Each row was made from one walk, in order. Every step used is in the known rows, and no mark comes twice. Write each row's walk.
Known rows:
U/B/T: -1.01; 3.04; -1.15; -1.18; -1.08; 1.74; 1.73; -3.75; 2.41; 0.11; -1.06; 6.47; -2.87; -0.76; 1.33; 2.57; 7.09; -1.59; -0.63; -3.97; 3.10
V/U/B/J/Q: -0.64; 3.12; 1.26; 1.92; -0.98; 2.18; 7.72; -3.82; 2.70; 1.24; 1.15; 6.41; -4.47; -0.86; 0.15; 2.77; 7.27; -3.80; -1.77; -2.94; 3.09
T/B/J: 0.31; 1.60; 3.39; -0.27; 1.26; 2.65; 2.59; -2.37; 3.93; 2.02; 0.47; 1.22; -2.82; -0.55; -4.08; 2.44; 1.39; -3.18; -0.40; -1.50; 1.78
J/Q: -0.93; 5.02; 0.54; 0.45; 0.16; 2.71; 3.61; -1.73; 4.16; 1.69; -0.02; 2.90; -2.47; -0.46; -2.15; 3.52; 5.39; -1.18; 1.13; -1.32; 4.55
B/J/Q/U/V: 0.34; 4.45; 2.54; 2.69; 2.18; 3.08; 3.50; -0.77; 5.26; -1.06; 0.14; 4.79; -3.54; 0.11; -2.32; 4.57; 4.53; -0.83; -0.68; -1.48; 3.50
C/B: -0.13; 4.81; -1.17; 0.11; -0.41; 1.86; 2.25; -2.27; 2.30; 3.08; -0.56; 1.77; 0.23; -1.24; -2.76; 1.91; 2.81; -1.04; 1.28; -2.87; 2.44
Z/U/B/J: 0.93; -0.47; 1.37; 1.07; -1.22; 1.93; 3.96; -2.85; 2.58; 2.34; 1.05; 5.42; -3.64; 0.59; -0.91; 2.46; 3.30; -4.99; -2.14; -3.36; 2.21
T/B: -1.49; 2.95; 1.26; -0.43; 1.13; 2.02; 1.48; -1.77; 4.42; 3.56; 0.04; 0.50; -0.95; -0.58; -3.33; 1.93; 1.73; -1.46; 0.02; -1.51; 2.11
D/Q/C: -1.38; 3.63; -1.09; 2.21; -0.90; 3.79; 2.28; -1.95; 6.04; 2.15; -0.44; 3.44; -2.00; 0.13; -1.07; 2.47; 2.32; -0.30; 3.49; -0.85; 4.04
V/U/B: -1.80; 2.43; -0.94; 0.79; -1.29; 1.62; 5.64; -2.50; 2.86; 2.80; 0.27; 5.84; -2.26; -0.90; 1.72; 1.04; 5.01; -2.63; -1.63; -3.04; 1.68
Z/U/V: 0.92; 1.15; 0.05; 0.26; 1.85; 2.23; 2.64; 0.70; 5.32; 3.72; 0.19; 4.55; -0.40; 0.70; -1.31; 3.44; 3.54; -1.01; -2.09; -3.08; 2.68
Z/U/B/C/Q: -0.73; 1.10; -0.36; 2.95; -0.59; 1.02; 1.03; -4.11; 2.50; 4.96; -0.59; 5.83; -0.09; 1.85; -0.67; 1.81; 4.15; -1.53; -1.93; -2.96; 0.28
T/B/U/V: -0.92; 1.82; 2.86; 0.58; 2.46; 0.63; 2.45; -0.48; 6.39; 4.17; -0.13; 1.03; -2.33; -1.30; -3.60; 3.52; 3.61; -0.70; -2.51; -1.48; 1.95
J/Q/U/B/C: -2.27; 3.51; -0.56; 4.86; 0.02; 0.54; 0.98; -4.40; 3.90; 0.81; -0.46; 5.45; -2.81; -0.28; -1.12; 3.82; 3.60; 0.08; 0.23; -1.85; 1.16
D/Q: -0.90; 4.43; 0.71; 0.98; -0.64; 3.60; 3.54; -1.17; 3.89; 2.86; -0.08; 4.72; -3.79; -0.09; -0.38; 2.33; 3.29; -1.71; 0.22; -1.34; 4.42
J/Q/C/B: -1.49; 6.02; -2.73; 2.37; -1.07; 2.12; 2.19; -3.62; 4.69; 2.19; -0.54; 0.33; 1.77; -0.59; -4.50; 3.53; 4.22; 0.58; 4.85; -2.22; 3.98
T/B/C/Q: -1.03; 3.12; 1.37; 1.51; 1.96; 1.54; -0.33; -3.71; 3.82; 4.74; -1.01; 1.70; 0.44; 0.68; -3.61; 1.88; 2.19; 0.23; -0.08; -1.32; -0.03
T/B/C/Q/U: -1.90; 3.52; 1.12; 3.94; 2.16; 1.86; -2.47; -3.36; 4.27; 3.42; -0.83; 1.28; 1.61; 0.92; -4.34; 1.17; -1.06; 1.16; -0.37; -0.63; -0.92
Z/U/B: -1.08; 0.90; -0.46; 1.01; -1.40; 1.40; 2.80; -2.27; 3.19; 3.82; 0.53; 4.88; -1.58; 0.59; -0.43; 2.12; 3.48; -3.26; -1.95; -3.16; 2.40
D/Q/C/B: -1.42; 5.14; -2.41; 2.83; -1.51; 3.04; 1.83; -3.08; 4.28; 3.22; -0.42; 2.27; 0.36; -0.33; -2.68; 2.44; 2.24; 0.16; 3.82; -2.11; 3.77
D/Q/U/Z: -1.30; 4.80; 0.23; 3.30; 0.22; 4.67; 2.63; -0.43; 4.82; 1.81; -0.24; 5.13; -4.97; 1.40; -0.76; 2.10; 1.28; -0.74; 0.55; -1.21; 4.11
Z/U/B/J/Q/D: 0.18; 2.33; 0.68; 3.02; -2.88; 2.58; 4.34; -3.46; 2.71; 2.09; 1.85; 5.07; -1.42; 1.62; -2.56; 4.37; 4.80; -3.04; -1.63; -1.91; 3.23
B/C/Q/U: -1.05; 3.86; 0.00; 3.87; 1.45; 2.42; -1.31; -2.71; 3.84; 1.97; -1.58; 3.42; 0.34; 0.84; -1.89; 1.29; 0.40; 0.97; 0.70; -0.85; -0.31

Which walk is each row?
-0.65; 1.91; -1.56; 3.67; -1.73; 1.49; 0.37; -4.17; 2.34; 5.13; -0.19; 5.14; 2.50; 2.61; -1.12; 2.61; 2.93; 0.06; -1.40; -2.05; -0.49	Z/U/B/C/Q/D
-0.67; 1.65; 2.01; 0.87; 1.43; 1.89; 3.00; -1.29; 5.78; 4.78; -0.21; 0.24; -4.49; -0.26; -4.27; 2.57; 2.04; -1.92; -0.25; -1.49; 2.39	T/B/U/Z
-0.61; 3.85; -0.13; 3.69; 1.94; 3.24; -0.24; -2.31; 4.31; 2.30; -1.99; 3.97; -1.56; 2.24; -1.74; 1.85; 1.51; 0.93; 1.49; -1.20; 0.46	B/C/Q/U/Z
-2.53; 5.42; -1.17; 2.25; -0.95; 1.75; 0.78; -4.11; 3.00; -1.69; -0.36; 6.44; -2.45; -0.29; -0.05; 3.16; 6.63; -0.40; -0.89; -2.80; 3.95	J/Q/U/B/T
-0.08; 3.61; 0.47; 1.23; 1.19; 2.07; 0.80; -2.91; 3.43; 3.18; -1.65; 3.45; -0.49; 0.63; -1.54; 2.09; 3.39; 0.11; 1.20; -1.37; 0.45	B/C/Q
0.05; 3.87; -3.87; 0.30; -0.17; 2.13; -0.67; -4.06; 3.76; 0.71; -1.53; 1.79; 2.35; -1.02; -2.73; 2.45; 3.68; 1.53; 3.99; -4.00; 2.43	Q/C/B/T
-1.20; 3.89; 0.35; 2.32; 0.67; 2.21; -0.95; -3.59; 3.83; 4.85; -0.79; 0.87; 3.19; 1.32; -4.19; 2.49; 1.31; 1.74; 0.24; -0.12; -0.65	T/B/C/Q/D
0.47; 3.39; -0.27; 1.33; -0.07; 1.65; 3.76; -1.72; 3.74; 4.37; -0.73; 1.06; -3.43; -0.87; -3.91; 2.43; 3.42; -1.37; 1.01; -2.98; 2.86	C/B/U/Z
0.06; 5.97; 0.79; 3.79; -0.08; 2.62; 2.31; -3.16; 2.37; 0.10; 0.55; 2.12; -1.04; -0.61; -5.26; 2.92; 2.14; -1.57; 0.75; -1.84; 2.95	C/B/J/Q/U
-0.99; 5.97; -0.55; 1.33; -1.36; 3.26; 3.11; -1.74; 4.29; 1.71; 0.19; 2.26; 0.30; 0.31; -2.61; 3.96; 4.53; 0.32; 1.68; -0.28; 3.73	J/Q/D
-1.40; 4.66; -1.45; 3.80; -1.08; 1.08; 2.59; -3.40; 5.59; 3.13; -0.36; -0.85; 0.29; -1.49; -5.66; 3.58; 3.61; 0.26; 3.75; -1.72; 3.40	J/Q/C/B/U
-1.10; 3.66; -1.15; 4.28; -1.75; 1.89; 2.24; -2.85; 5.39; 4.15; -0.38; 1.02; -1.19; -1.19; -3.80; 2.25; 1.58; -0.14; 2.50; -1.79; 3.30	D/Q/C/B/U
-0.80; 1.35; -0.36; 1.54; 0.05; 0.35; 2.27; -4.07; 3.33; 2.24; -1.16; 5.45; -3.30; -0.62; 0.49; 3.48; 4.22; -1.26; 0.43; -2.79; 0.26	U/B/C
-1.11; 2.17; 1.55; 2.67; -0.93; 2.29; 2.79; -3.11; 2.85; -0.69; -0.03; 4.93; -4.11; -0.10; -0.37; 1.88; 1.84; -3.72; -0.68; -2.04; 1.73	Q/U/B/J
-3.14; 3.34; -0.31; 2.66; -1.28; 1.61; 1.69; -2.44; 3.38; 0.69; -0.51; 4.34; -2.43; -0.12; 0.25; 1.51; 1.96; -1.87; -0.27; -2.04; 1.78	Q/U/B
-2.21; 4.37; 1.88; 3.11; -1.44; 2.89; 2.57; -3.62; 2.02; 0.14; -0.57; 5.23; -2.56; 1.28; -0.56; 0.66; 3.27; -3.57; -0.94; -1.39; 2.02	C/Q/U/B/J
0.13; 3.07; 0.53; 1.71; -0.03; 3.62; 3.73; -3.09; 5.75; -0.15; -0.18; 2.02; -2.60; -0.01; -3.44; 4.12; 4.03; -1.68; 4.33; -1.06; 4.04	B/J/Q/C
-0.88; 4.75; -1.86; 3.65; -0.55; 1.68; 3.70; -3.09; 6.08; 3.46; -0.81; -0.38; -1.89; -0.41; -5.45; 4.14; 4.80; 0.42; 4.70; -2.19; 4.30	J/Q/C/B/U/Z
-0.31; 0.66; -1.20; 2.35; 0.33; 0.46; 3.81; -3.84; 3.26; 3.41; -0.36; 6.40; -2.24; -1.09; 1.54; 2.16; 4.00; -1.17; -1.26; -3.52; -0.99	V/U/B/C
0.58; 3.82; -0.47; 2.80; -1.42; 3.74; 2.98; -3.67; 3.86; 1.97; 0.00; 2.72; -1.55; -0.32; -3.37; 2.69; 1.87; -1.46; 3.23; -2.20; 3.53	D/Q/C/B/J
-0.65; 5.87; -4.06; 1.07; -0.41; 2.23; 0.33; -4.65; 4.04; 0.30; -0.96; 1.94; 2.19; -0.93; -3.85; 3.89; 6.31; 1.90; 4.14; -3.60; 4.33	J/Q/C/B/T
